What can hang from each mark:
lisimot: seniv
lobob: rike
zanales: ninova
rike: seniv
zogu: pazu
teru: pazu seniv
seniv: lisimot rike teru
zamus: ninova seniv
pazu: teru zogu
ninova: zamus zanales

Known rows, with every way that one mark hangs from another:
{zamus seniv}: [ 0.018 -1.400 -0.389  2.504  1.581 -1.949 -2.050 -0.522  0.129 -0.329
  0.294  2.772  0.836  1.347  0.018  2.574  2.604  1.755  0.633  0.624
  0.773  0.613 -1.761 -2.708  0.127]
{lisimot {seniv {teru pazu}}}: [-1.286 -0.693  1.156  0.930  2.342  3.027 -1.333 -2.610 -0.656  3.883
 -3.425 -0.276  1.048 -0.312  0.210  0.670 -1.763 -0.189  0.749 -2.436
  0.504  1.591 -0.067 -0.083 -1.384]
{rike {seniv lisimot {teru {pazu zogu}}}}: [-2.055  1.943  3.017  3.050  2.512  1.815 -2.507 -0.078  1.548  2.116
 -4.292 -2.010 -0.095 -0.577 -0.864 -0.742 -3.106 -0.057  1.588 -2.201
 -1.771 -2.060  7.336  3.046  1.164]
{zogu {pazu teru}}: [-3.004 -4.254  2.087  3.247  5.365 -2.088 -0.350 -2.556 -0.653  1.754
 -3.126 -0.779  0.803  0.673  2.842  7.173  0.641  0.535  0.163 -0.758
  0.975 -4.323 -3.800 -0.793 -1.850]
{pazu {teru {seniv rike}} zogu}: [-1.604 -1.219 -0.612 -0.372  4.861  1.503 -1.077  0.386 -1.077  1.271
 -1.521  1.874 -0.631  0.986  3.151  4.690 -2.113  0.064 -0.598 -0.667
 -0.647 -3.589 -0.464  2.594 -0.626]
{lisimot {seniv teru}}: [-1.005 -1.746  1.094 -0.254  1.710  0.313 -0.501 -1.090  0.027  0.996
 -3.289 -1.075  0.599 -0.186 -0.001  1.243  0.235 -0.395  0.866 -1.486
 -0.428  2.686 -1.097 -2.008 -1.919]
{pazu {teru seniv} zogu}: [-1.919 -2.475 -0.215  2.454  7.293  0.656 -0.637 -0.483 -0.434  3.960
 -3.583  2.200 -0.303  0.270  3.933  7.474 -1.034  0.571 -0.303 -0.965
  0.000 -2.919  0.837  2.238 -0.785]
{rike {seniv {teru {pazu zogu}}}}: [-2.377  0.958  2.940  3.634  5.437  2.977 -1.184 -1.412  1.308  3.734
 -5.102  1.005  0.074 -0.865 -0.138 -0.077 -2.217  1.471  1.002 -1.669
 -2.323 -2.068  3.418  2.456 -0.270]
{lisimot {seniv rike teru}}: [-0.719 -0.656  0.641 -3.265 -0.887  1.236 -0.833 -0.066 -0.771 -1.542
 -1.337 -1.442  0.275  0.451 -0.704 -1.381 -0.810 -0.845  0.483 -0.957
 -1.062  1.957 -2.412 -1.822 -1.684]
{rike {seniv teru}}: [-1.905 -0.582  1.739  1.318  2.928 -0.657 -0.631 -0.374  1.393  1.726
 -4.537 -1.244  0.336 -0.761 -1.247 -0.794  1.286  0.686  0.641  0.414
 -2.065  1.471 -1.124 -1.840 -0.192]
{seniv lisimot rike {teru pazu}}: [-0.128  1.041  1.032 -1.775 -2.358  2.103 -0.640 -0.433 -0.587  0.991
 -0.874 -2.583  0.171 -0.280 -1.361 -3.225 -2.597 -1.507 -0.384 -1.211
  0.079 -1.174  1.277  0.975  0.513]
{zamus {ninova zanales} {seniv lisimot rike teru}}: [ 4.296  0.157 -1.245 -2.938 -5.406 -3.515  3.977  1.551 -0.381 -4.725
  6.276  0.655 -0.742 -0.474 -1.309 -3.097  3.141 -0.811 -0.571  2.115
  1.057  1.405  0.041 -3.395  2.045]
{zamus {ninova zanales} {seniv lisimot rike {teru pazu}}}: [ 4.196  1.403 -1.181 -1.974 -5.154 -0.861  2.942  0.216 -1.044 -2.133
  5.941  1.227 -0.271 -0.507 -1.096 -3.702  1.109 -0.543 -0.680  1.257
  1.991 -0.075  1.086 -1.518  2.149]
{rike {seniv lisimot teru}}: [-1.639  0.631  1.936  0.773 -0.373 -1.804 -1.926  0.930  1.771  0.562
 -3.568 -4.265  0.060 -0.725 -2.007 -0.970  0.436 -0.677  1.413 -0.250
 -1.625  1.433  2.856 -1.322  1.332]
{zamus {ninova zanales} {seniv teru}}: [ 3.833 -2.028 -0.777  0.431  0.553 -3.129  5.331 -0.822 -0.108 -0.866
  3.117  3.981 -0.181 -1.468  0.238  0.251  5.203  0.987 -0.897  2.415
  1.029  1.822 -3.004 -4.583  0.369]
{zogu {pazu {teru {seniv lisimot rike}}}}: [-2.855 -0.697 -0.273 -1.063 -0.088 -1.682 -2.883  0.429 -1.582 -0.458
 -0.173 -4.043 -0.276  0.740  2.630  3.635 -2.616 -1.754 -0.183  0.110
  2.655 -4.186 -0.213  1.515  1.027]
{zamus ninova {seniv rike {teru pazu}}}: [ 2.042  0.930 -0.123 -1.807 -0.434  0.987  2.042 -2.268 -0.718 -1.705
  2.632  1.576 -0.310  0.262 -0.830 -3.936  0.718  1.690  0.848  1.183
  1.525 -0.890 -0.825 -1.872  1.072]
{ninova zamus}: [ 1.406 -2.224 -0.276  3.886  2.606 -1.158  3.028  0.332  1.283  1.513
 -1.186  1.808  0.906 -0.533  0.295  2.835  3.059  0.741 -0.931 -0.495
 -1.534  2.932 -3.461 -0.112 -3.357]
{rike {seniv lisimot {teru pazu}}}: [-1.738  1.751  1.776  1.815  0.065  0.793 -2.585 -0.501  1.227  3.298
 -3.545 -3.444  0.508 -0.697 -1.698 -2.117 -1.664 -0.527  1.230 -1.253
 -0.577  0.334  3.995  0.974  1.646]
{zamus {seniv lisimot rike teru}}: [ 0.216  0.856 -0.273 -3.454 -5.407 -1.004 -1.633  1.816 -0.385 -4.094
  2.037 -2.624 -0.553  1.045 -1.849 -3.280  0.326 -1.420  0.446  1.185
  0.481  0.321  1.727 -1.844  1.455]
{lobob {rike {seniv lisimot {teru pazu}}}}: [-2.666  1.125  3.447  1.379 -0.301  2.441 -4.566  0.713  2.346  3.100
 -2.931 -2.245 -0.534 -1.239 -2.938 -2.564 -1.615  1.001  0.912 -0.912
 -1.269  0.682  1.222 -1.095  2.740]
{zanales {ninova {zamus {seniv lisimot rike teru}}}}: [ 1.418  1.854 -2.945 -3.030 -5.571 -3.209  3.114  1.702  1.520 -3.995
  2.909 -3.410 -0.800 -0.514 -1.361 -3.040  2.813 -0.914 -0.249  2.353
 -0.594  4.932 -0.172  0.265 -0.572]

Rows:
[-1.221 -0.343 -1.646 -2.137 -0.540 -0.518 -2.595  1.209 -1.315  1.002
 -0.222 -2.526 -0.205  0.741  1.514  2.534 -1.678 -1.763 -0.328 -0.216
  1.177 -1.349  0.555  1.074  1.142]
{pazu {teru {seniv lisimot rike}}}
[ 0.809 -0.487 -2.515  0.467  0.293 -2.900  4.650 -0.710  1.891  0.014
 -0.249  0.059 -0.222 -1.170  0.287  0.081  4.853  0.873 -0.641  2.617
 -0.494  5.925 -2.722 -0.593 -2.268]
{zanales {ninova {zamus {seniv teru}}}}
[-0.724  0.304  2.201  0.165  3.036  4.357  0.943 -0.893 -0.363  1.289
 -2.196  2.094 -0.115 -0.291  0.220 -1.388 -3.122  0.351 -0.357 -1.511
 -1.716 -3.932  1.235  2.481 -1.215]
{seniv rike {teru {pazu zogu}}}
[-0.468  0.096  0.994 -1.361  0.756  3.237  0.763 -1.545 -0.894  2.339
 -1.972  0.323  0.459 -0.486 -0.627 -2.913 -1.714  0.060 -0.968 -0.692
 -0.530 -1.363 -2.439  0.184 -0.889]
{seniv rike {teru pazu}}
[-0.006 -0.108  1.035 -2.701 -2.840 -0.640  0.319  1.140  0.009 -1.547
 -0.651 -3.348 -0.227  0.038 -1.614 -2.383 -0.610 -1.545 -0.200 -0.038
 -1.000 -0.177  0.461 -1.134  0.187]
{seniv lisimot rike teru}
[ 3.586 -0.658 -3.288  0.884 -3.520 -1.785  2.861  2.939 -0.416 -2.694
  6.205  4.900  0.403  0.390 -0.011  0.180  4.177 -0.446 -2.603  1.613
 -0.275  3.349 -5.188 -1.228 -2.074]
{ninova {zamus {seniv rike}} zanales}
[-3.185 -1.842 -0.285 -0.522  2.911 -0.602 -1.388 -0.733 -1.997  0.971
 -1.149 -0.951 -0.082  0.613  3.402  4.273 -1.689 -0.170 -0.913  0.478
  2.098 -4.430 -3.951  0.803 -0.445]
{zogu {pazu {teru {seniv rike}}}}
[ 2.623  0.925 -0.089 -3.513 -4.183 -2.675  1.733  0.338  0.036 -5.497
  3.863 -2.144 -0.966  0.723 -1.776 -3.527  1.878  0.072  1.583  1.771
  1.089  0.393  1.977 -2.992  2.350]
{zamus ninova {seniv lisimot rike teru}}
[-1.315 -0.137 -0.602 -0.842  1.615  0.441 -2.346  1.792 -0.789 -0.028
 -0.601 -1.075 -0.769  1.244  2.417  4.183 -3.090 -1.274 -0.109 -1.070
 -0.058 -3.663  3.737  3.318  0.958]
{pazu {teru {seniv lisimot rike}} zogu}
[-1.131  0.626  1.744 -0.794  2.166  4.914 -1.361 -1.229 -0.954  0.210
 -1.968  1.020  0.133  0.445  0.388 -0.807 -4.330 -0.211  0.787 -3.012
 -1.227 -1.692  2.266  2.642 -1.638]
{lisimot {seniv rike {teru {pazu zogu}}}}
[ 4.755  0.214 -1.708 -0.457 -4.569 -4.647  2.050  1.651 -0.498 -4.874
  7.842  2.589  0.097  0.521 -0.919 -0.290  3.376  0.452  0.013  1.524
  1.232  0.478 -0.519 -3.276  2.219]
{zamus {ninova zanales} {seniv lisimot rike}}
[-0.432  2.482 -0.390  1.101  0.801  2.666 -3.041  0.594 -0.835  1.560
 -0.172  1.258 -0.006  0.286  1.138  0.668 -5.041 -0.191  0.201 -1.696
  0.560 -3.164  4.804  4.778  1.623]
{teru {pazu zogu} {seniv lisimot rike}}
[-3.417 -2.853  0.107  2.290  5.576 -1.402 -1.199 -2.016 -1.255  3.450
 -3.333 -0.713  0.262  0.084  4.195  7.029 -0.516  0.194 -0.481  0.328
  2.496 -3.372 -3.250  0.732 -0.665]
{zogu {pazu {teru seniv}}}
[-0.208  2.263  0.816 -1.260 -2.438  2.745 -2.265  0.688 -0.490 -2.347
  1.402 -0.200 -0.721  1.356 -0.878 -2.601 -3.081 -0.802  0.767 -0.826
  0.424 -3.310  6.070  2.302  1.625]
{zamus {seniv lisimot rike {teru {pazu zogu}}}}
[ 0.089  2.132 -0.252 -2.536 -4.839  1.565 -2.578  0.261 -0.952 -1.698
  1.862 -1.946 -0.105  1.107 -1.798 -4.052 -1.752 -1.233  0.157 -0.029
  1.606 -0.817  2.988  0.001  1.706]
{zamus {seniv lisimot rike {teru pazu}}}
[-0.737  0.079  2.639  2.373  2.452  2.303  0.004 -0.935  0.607  2.594
 -3.516 -0.601 -0.113 -0.538  0.162  0.698 -2.980 -0.736  0.604 -2.433
 -0.857 -2.915  5.984  3.076 -0.128]
{seniv lisimot {teru {pazu zogu}}}
[-0.945  0.444  0.721 -2.064 -0.248  3.579 -1.651 -1.614 -1.390  1.092
 -1.383 -0.684  0.658  0.096 -0.459 -2.198 -2.992 -0.422  0.255 -2.000
  0.166  0.923 -1.113  0.221 -1.416]
{lisimot {seniv rike {teru pazu}}}
[ 1.060  0.691 -2.809 -2.428 -2.421 -1.918  4.417  0.568  1.218 -2.670
  1.666 -0.281 -0.544 -0.739 -0.529 -2.647  3.673  0.611 -0.949  2.745
 -1.081  5.098 -3.907 -0.700 -2.042]
{zanales {ninova {zamus {seniv rike teru}}}}
[ 1.214  3.013 -2.880 -2.044 -5.319 -0.505  2.070  0.206  0.996 -1.045
  2.600 -2.520 -0.386 -0.652 -1.059 -4.010  0.769 -0.725 -0.466  1.285
  0.572  3.971  0.833  2.486 -0.336]
{zanales {ninova {zamus {seniv lisimot rike {teru pazu}}}}}
[ 3.319 -1.812 -2.783  3.830 -0.850 -2.498  3.200  1.904  0.354 -0.146
  4.114  5.241  0.663 -0.341  0.628  2.820  5.307  0.193 -2.187  1.266
  0.250  4.081 -4.264 -1.530 -2.166]
{ninova {zamus seniv} zanales}
[-3.103 -0.110  3.460  2.070  3.138  3.518 -3.592 -0.520  1.881  4.428
 -4.171  0.633 -0.340 -1.340 -2.243 -2.325 -0.734  2.362  0.352 -0.270
 -1.804  0.565 -2.570 -1.692  1.394]
{lobob {rike {seniv {teru pazu}}}}
[ 4.466 -1.089 -1.306  2.517 -2.000 -5.470  2.251  0.520  0.180 -2.286
  5.593  3.033  0.480 -0.092 -0.017  2.548  4.498  0.776  0.458  1.155
  1.680  1.555  0.519 -3.312  2.054]
{zamus {ninova zanales} {seniv lisimot}}
[ 1.531  0.703 -3.332 -0.040 -1.620 -3.380  2.659  0.433  1.325 -2.811
  3.292  1.753  0.284  0.297 -0.149  0.146  3.874  1.757 -0.349  2.125
 -0.865  4.237 -4.607 -0.140 -1.789]
{zanales {ninova {zamus {seniv rike}}}}
[-0.792  1.211 -0.385  1.565  3.833  3.675 -1.681 -0.567 -1.215  2.944
 -1.196  4.252  0.224 -0.035  2.007  1.105 -4.090  1.253 -0.477 -1.217
  0.021 -3.457  0.769  3.971  0.151]
{teru {pazu zogu} {seniv rike}}
[ 1.835  0.026 -2.012  0.304 -2.297 -1.001  0.870  1.871  0.245 -3.459
  3.598  2.231  0.192  1.403 -0.559 -0.773  2.898  0.521 -0.669  1.124
 -0.315  2.513 -3.032 -0.910 -1.768]
{ninova {zamus {seniv rike}}}
